Each row was made from one path, in order. Every step used is in the known rows, and no mark comes twice. Write each row's path.
(in the rows, 128 means zero)
Known rows:
tiza/lopu/guzip/lodu: [141 132 121 129 146 123 130 139 107 119 113 145 158 142 132  71 150 117
 161 184 153 131 116 132 120]
tiza/lopu/sano/nidav/gida/vuduz: [129 110 131  82 119 118 129  97 132 134 131 115 163 143 130 151 126 114
 150 103 116 112 101 120 133]
vuduz/sano/lopu/gida: [116 123 146 122 145 119 129 102 147 119 133 113  98 129 120 131 119 129
 120 111 136 134 173 135 125]
sano/vuduz/gida: [101 127 142 158 134 143 136 138 108 143 146 131 131 116 118 119 118 117
 104 134 134 116 207 129 129]
vuduz/sano/lopu: [134 125 140 119 157 134 128 110 147 114 142 129 119 135 130 115 110 127
 118 141 137 136 143 142 120]
lopu/sano/nidav/gida: [118 103 115 125 128 110 133 117 149 127 122 137 125 140 129 129 136 123
 129  95 121 127  48 146 127]
nidav/gida/lopu/sano/vuduz: [116 125 134  97 114 138 122 136 127 128 127 124 129 125 124 141 150 112
 126 110 142 125 150 127 138]
lopu/sano/vuduz/gida/nidav/bisin: [130 149 123 148 117 116 136 127 136 136 122 118 114 116 125 133 148 139
 116 119 124 151 153 123 125]
gida/vuduz/sano/lopu: [143 126 149 100 144 135 126 105 136 121 145 115 131 132 131 134 108 123
 125 135 130 134 154 137 128]
tiza/lopu/sano/vuduz/gida/nidav/bisin: [126 152 121 132 128 117 135 113 142 132 123 117 134 124 125 130 140 133
 125 124 129 140 178 112 120]
lopu/gida/vuduz/sano/nidav: [137 125 124 137 131 138 128 115 128 139 141 106 122 141 135 143  98 136
 123 101 111 132 129 134 129]
nolif/lopu/sano/vuduz/gida/nidav: [122 136 110 124 114 138 127 131 115 129 131 116 126 125 125 133 112 137
 113 100 122 124 129 134 134]
tiza/lodu/guzip: [124 109 115 171 116 121 127 140 112 125 119 142 167 115 138 129 140 143
 100 193 150 138 142 137 111]
gida/lopu/sano/vuduz: [126 134 129  95 121 150 119 139 123 129 127 125 132 126 126 132 139 117
 118 124 140 126 169 122 137]
vuduz/gida: [106 121 144 173 140 125 136 134 125 134 137 142 115 113 117 121 123 130
 111 145 121 113 158 122 128]
guzip/lodu: [134 132 134 152 132 120 134 146 104 125 117 148 128 136 134  79 149 117
 133 175 133 122 155 141 120]
lopu/gida/vuduz/sano/nidav/bisin: [141 137 131 149 134 113 136 101 143 140 131 108 121 137 132 133 134 133
 129 111 121 154 150 121 120]
lopu/sano/vuduz/gida: [101 126 138 157 137 139 129 138 123 136 139 122 116 112 115 129 130 126
  97 124 132 126 194 129 137]
tiza/lodu: [109 117 118 149 121 125 125 131 114 120 127 142 161 141 137 110 151 127
 120 178 131 141 202 101 109]
lopu/sano/nidav: [139 118  99 116 144 134 126 124 145 129 121 137 128 141 135 115 109 134
 112 115 113 130  69 138 126]
nolif/lopu/sano/vuduz/gida/nidav/bisin: [130 144 118 135 122 114 135 113 137 130 122 118 125 126 126 123 146 134
 121 109 130 149 141 119 125]
gida/lopu/guzip: [149 126 123 106 124 136 121 153 123 125 116 148 138 121 127 120 144 131
 160 154 142 137  34 121 135]
tiza/lopu: [119 128 127 109 154 135 134  99 135 123 134 147 170 149 128  96 120 117
 147 163 133 101 174  93 112]
lopu/sano/vuduz/gida/nidav: [122 142 115 137 108 141 129 147 115 136 130 117 116 114 124 144 113 141
 106 112 115 125 139 138 133]

Write each row's path:
[144 126 123 141 127 115 122 160 111 117 112 137 121 132 137 112 145 122
 160 142 147 138  54 160 130]
vuduz/sano/nidav/gida/lopu/guzip/lodu
[118 143 114 120 119 141 128 132 120 131 132 116 135 123 125 140 104 135
 116 116 119 114 165 125 128]
tiza/lopu/sano/vuduz/gida/nidav
[124 114 129  90 114 117 126 132 134 124 121 151 135 133 134 147 117 110
 149 106 124  98  68 135 126]
sano/nidav/gida/lopu
[149 149 118 136 114 114 141 122 136 135 117 137 127 131 133 113 150 139
 136 141 119 148 109 117 114]
gida/nidav/bisin
[157 122 131 103 143 138 123 125 130 124 135 119 137 127 127 122 131 134
 148 144 145 162  62 141 135]
gida/vuduz/sano/lopu/guzip
[131 151 126 149 114 119 141 129 124 141 127 125 126 119 126 125 138 132
 121 128 124 143 160 126 118]
sano/vuduz/gida/nidav/bisin
[141 116 120 121 124 127 121 147 134 122 123 137 127 128 130 140 138 132
 162 119 142 143   4 139 135]
vuduz/sano/nidav/gida/lopu/guzip
[149 134 127 125 125 122 122 166 101 120 105 148 132 126 134  94 155 119
 159 174 148 133  80 144 131]
gida/lopu/guzip/lodu
[137 118 120 126 136 136 127  99 128 133 141 105 132 151 136 133  94 131
 129  90 118 131 118 129 130]
nolif/lopu/gida/vuduz/sano/nidav
[130 121 111 109 139 128 118 135 146 123 118 135 119 123 132 145  96 131
 114 104 111 113  82 139 133]
vuduz/gida/lopu/sano/nidav
[127 113 119 119 146 124 123 103 150 112 120 132 126 143 125 102 150 133
 126 122 133 137  86 108 135]
nolif/lopu/sano
[132 139 114 122  99 126 133 129 122 134 118 122 109 128 127 136 122 145
 130 111 111 123 109 129 123]
lopu/gida/nidav
[147 134 114 114 138 110 128 116 158 127 111 137 127 132 135 124 139 127
 130 120 122 143  95 123 121]
gida/lopu/sano/nidav/bisin
[123 142 117 136 106 145 134 148 103 142 135 124 127 117 127 135 104 135
 113 120 117 117 149 138 127]
sano/vuduz/gida/nidav
[122 129 123 118 130 152 127 133 123 136 133 122 134 132 125 111 146 122
 109 129 139 139 172 125 133]
lopu/sano/vuduz
[130 125 150 110 107 124 130 111 114 144 131 108 131 125 121 146 137 124
 138 122 116 120 165 108 136]
lopu/gida/vuduz
[142 123 104  94 136 133 118 132 145 122 115 139 127 135 137 134 103 128
 122 110 113 119  66 135 130]
gida/lopu/sano/nidav
[ 96 128 137 142 146 139 129 122 127 131 141 120 135 120 115 127 122 120
 107 128 137 115 220 115 132]
tiza/lopu/sano/vuduz/gida
[123 117 134 116 119 120 124 133 139 120 129 140 119 133 134 156 118 119
 146 104 125 108  78 134 128]
vuduz/sano/nidav/gida/lopu
[138 134 135 143 128 116 122 168 101 120 109 145 123 115 128 105 148 121
 151 168 146 128  96 147 134]
vuduz/gida/lopu/guzip/lodu
[117 127 141 131 133 120 114 139 150 114 117 131  96 105 119 155 137 136
 118 126 120 117 125 113 143]
vuduz/gida/lopu/sano
[111 134 148 116 121 139 123 149 112 131 134 138 129 109 123 147 113 111
 123 130 133  98 183 122 134]
sano/vuduz/gida/lopu
[138 131 153 163 127 143 128 122 125 133 150 108 118 132 130 141 135 141
 131 144 118 141 160 110 135]
gida/vuduz/sano
[117 108 125 156 131 119 137 119 141 130 139 133 119 145 132 130 127 127
 132 102 125 129  75 146 121]
vuduz/sano/nidav/gida
[126 138 120 150 110 130 134 145 117 133 129 133 114 116 126 137 108 145
 117 129 106 115 108 133 126]
vuduz/gida/nidav
[126 125 152 151 128 131 126  99 128 127 146  94 111 138 125 143 134 138
 136 112 127 139 169 104 138]
nolif/lopu/gida/vuduz/sano
[115 129 150 129 126 125 122 144 126 123 127 147 117 108 122 148 115 122
 129 138 123  96 145 116 133]
vuduz/gida/lopu
[133 118 154 102 137 123 128 103 141 120 145 115 129 133 128 143 120 118
 135 121 133 134 135 143 129]
nidav/gida/vuduz/sano/lopu
